Each row was made from one small tree. The marks that hang from a mark follow it in brackets, in alphabetical order. Every link used is in the known rows. Write each row's tree.
Known rows:
zozu[modor[posu] sozud[zezogi[gimes]]]: [ -7 -12  -2  -4   5  28  12   5   6   0 -56   1 -20   9  37  -1 -15   8
  14  26  21  21]
sozud[tunu zezogi[gimes]]: [-11 -23 -11  25  15  12  -8   8  15 -10 -52   2   0   9   4 -10   8   1
   2  18  16   8]
zozu[modor sozud[zezogi]]: [ -8 -15   6  -9  -5  19   7   0  -1  -4 -26  -1 -21  13  25  -4  -8   1
  11   5  22  20]
vegum[mibe modor[posu]]: [  5  18  -3 -12  -3 -15   8  -6   6  23  15   6  19 -27  25  10 -10   6
  -8  11  15 -23]
mibe[zozu[sozud[tunu zezogi[gimes]]]]: [  0 -23 -27  25  -2   2 -12  -1   9 -23 -72   7 -18  16  18   2   8 -11
  18  22  28   2]
zozu[modor[posu] sozud]: [  3   7  -3 -22  -4  15   9   5  -6   5 -22  -1 -17  -3  27  10 -30  13
  10  18   7  15]
mibe[zozu[modor[posu] sozud]]: [ 17   3 -13 -20 -16   3  12  -5  -3   4 -28   8 -19  -1  30  16 -29   3
  17  17  13   6]
vegum[mibe[zozu] rula vadig]: [ 20  22  -6  -1  -2 -35   6 -13  11   8  13  22  39  -4  24  39  26 -14
   0  -7  -2 -46]
mibe[zozu[sozud]]: [ 12  -2 -16  -1 -16 -11  -4 -10  -6 -12 -20   4 -16   6  15  11   1 -12
  15   5  12  -4]
sozud[tunu zezogi]: [-10 -23  -7  14   2   5 -14   4  10  -2 -27   4   1   1   1 -11  -2   3
  -5   9  20   8]
rula[vegum[mibe modor[posu] vadig]]: [  5  30   3 -11 -19 -14  19 -10   6  24  26  26  39 -18  41  36  -3   6
   0   2   5 -53]
vegum[mibe rula]: [  5  21   8  -1  14 -15   3  -8   2   9  10   2  31  -5  15  14  20   1
  -3  -1  -4 -16]
mibe[zozu[modor sozud[zezogi]]]: [  5 -19  -4 -10 -12   8  12  -8   3  -5 -31   6 -23  13  25   1  -5 -10
  17   3  28   8]
mibe[zozu[modor[posu] sozud[zezogi]]]: [  5 -16  -9 -14 -17  10  13  -7   6   7 -40  12 -19   4  33   4 -25  -2
  12  17  32  11]
zezogi[gimes]: [  1   1  -4   8  14   4   6   3   4  -8 -24   0  -2   4   4   1   8  -1
   6   7  -6   0]
rula[vegum[mibe modor vadig[sozud]]]: [ 11  29   8  -2 -14 -11  17 -21  15   3  20  26  30 -15  33  52   4  -4
   1  -9  13 -60]
vegum[mibe[zozu] modor[posu]]: [ 18  17 -17 -13 -16 -27  12 -14  10  21  10  15  16 -26  30  14  -8  -4
  -2  11  18 -32]
rula[vegum[modor]]: [  0  17  10  -5 -12  -1  18  -4  -1   8  14   4  12  -1  15   4   0   3
   4  -2   0 -29]
rula[vegum]: [  2   6   8  -2  -9   7  13  -6  -7   4   4   6   9  10   7   8   2   5
   7  -4  -9 -12]
vadig[sozud]: [  2  -1   1   5   3   4   1  -6  13  -7 -15   5  -4  -7  -2  18 -12  -1
  -1   6  15  -3]
sozud[zezogi]: [-13 -20   4   6  -4   8  -1  -2   8   4 -10   4  -2   3   5 -13   5  -3
  -5   0  19   7]
vegum[mibe modor rula vadig]: [  6  37   9  -5   7 -32   7  -3  12  13  27  10  47 -15  31  30  23  -9
  -6  -4   4 -52]

Write each row's tree:
[ 16  32   0  -5  -2 -44  11 -11  15  11  20  19  43 -15  33  36  23 -17
  -1  -5   9 -62]
vegum[mibe[zozu] modor rula vadig]
[ 11  15   6   5 -10  -2  12 -23  11   1  11  29  26  -4  24  56   4  -4
   3 -11   5 -45]
rula[vegum[mibe vadig[sozud]]]
[ 11  17   5  -2 -12  -7  13 -15   0  10  24  26  32   1  25  40  16  -1
   3 -17 -11 -41]
rula[vegum[mibe vadig]]
[ -4  34   4  -6   1 -17   5  12  14  18   4  12  36 -17  30  18  -7   4
  -8  19   6 -38]
vegum[modor[posu] rula vadig]
[  5  27   4 -11 -15  -8  20 -12   0  27  19  14  27 -17  33  17  -9  11
  -2   5   3 -34]
rula[vegum[mibe modor[posu]]]
[-10 -24 -11  30  16  16  -9  -1  29 -18 -66   7  -6   1   4   6  -5   0
  -2  21  30   4]
vadig[sozud[tunu zezogi[gimes]]]
[  5  24  -6 -11  -8 -21   7  -4  12  21  22  19  30 -25  34  31  -5  -2
  -7   7  13 -40]
vegum[mibe modor[posu] vadig]
[ 18   1  -8 -19 -10  -3  22  -3   7  15 -13  10  -5  -6  18   9 -29   7
   7  10   7  -1]
mibe[zozu[modor[posu]]]
[ 17   1  -9 -16 -13  -1  13  -6  -5  -8 -20   1 -22   8  22  13 -10  -5
  20   2   9   3]
mibe[zozu[modor sozud]]
[ -7 -17  -8   8  15  24  -1  11   6 -15 -65  -4 -21  17  23  -1  -3   3
  18  21  21  20]
zozu[modor sozud[tunu zezogi[gimes]]]
[ 21  21  -4   6   0 -29   5 -21  22  -1  -1  28  35 -11  23  55  13 -16
  -2   0  13 -49]
vegum[mibe[zozu] rula vadig[sozud]]
[ -2  20   6 -10 -15   2  18  -1   1  20   5  11  14 -10  24   2 -18  13
   0  12   3 -24]
rula[vegum[modor[posu]]]
[ -9 -19   1  22  12  17   3  -7  25 -14 -48   8 -10   3   5   6   2  -6
   0  13  28   2]
vadig[sozud[zezogi[gimes]]]
[  6  11   5   6 -12   6  11 -10  12  -6  -5  24  13   3  15  43  -5  -2
   4  -5   3 -34]
rula[vegum[vadig[sozud]]]
[  1 -25 -23  15 -14  -4 -18  -7   5 -12 -48   7 -15   9  12   1   1  -9
  10  14  34   4]
mibe[zozu[sozud[tunu zezogi]]]
[  1  24   7  -3 -16  -7  17   0   3   7  19  15  22   0  23  22   3  -3
   4  -6   0 -45]
rula[vegum[modor vadig]]
[-10 -12   2 -14  -7  23   6   3   1   7 -32   1 -18   2  32  -2 -24  11
   8  18  28  23]
zozu[modor[posu] sozud[zezogi]]
[ 24  23   1 -18   0 -16  16 -14  -2   1  -9   3  11   2  37  30   9  -6
  16   1   4 -18]
vegum[mibe[zozu[modor sozud]] rula]
[ 18  -1 -26 -12 -11   0   2   3   1   0 -45   3 -15  -1  25  16 -34   9
  17  27  18   7]
mibe[zozu[modor[posu] sozud[tunu]]]
[ -9  -1   9  26  19   6   3   0  32 -10 -46  18  23   6  21  28  17  -9
  -4  13  19 -20]
vegum[rula vadig[sozud[zezogi[gimes]]]]
[  8  29   9  -6 -15 -15  18 -11   4  13  34  20  34  -9  33  35  14  -4
   2 -12   1 -56]
rula[vegum[mibe modor vadig]]
[  3  32  12  -7   9 -24   8  -6   8  13  19  -1  35 -16  22  12  17  -2
  -7   2   6 -32]
vegum[mibe modor rula]
[  6   3  -8 -10   3  10  -4  10  -6 -12 -31 -11 -16   6  15   9 -19   9
  15  13  10  13]
zozu[modor sozud[tunu]]
[  0  31   9   4   7 -18   6   0  24  -1  -3  10  29 -15  20  35  -1  -7
  -7   8  18 -45]
vegum[modor rula vadig[sozud]]
[ 22   7 -19   3 -19 -14  -1 -21  -9  -7 -20  14   6   6  27  33   7  -2
  19   3   6 -26]
rula[vegum[mibe[zozu[sozud[tunu]]]]]
[  4   4 -14 -13   0  13  -3  13  -1   0 -39  -4 -13  -5  21  12 -36  18
  12  27  13  16]
zozu[modor[posu] sozud[tunu]]
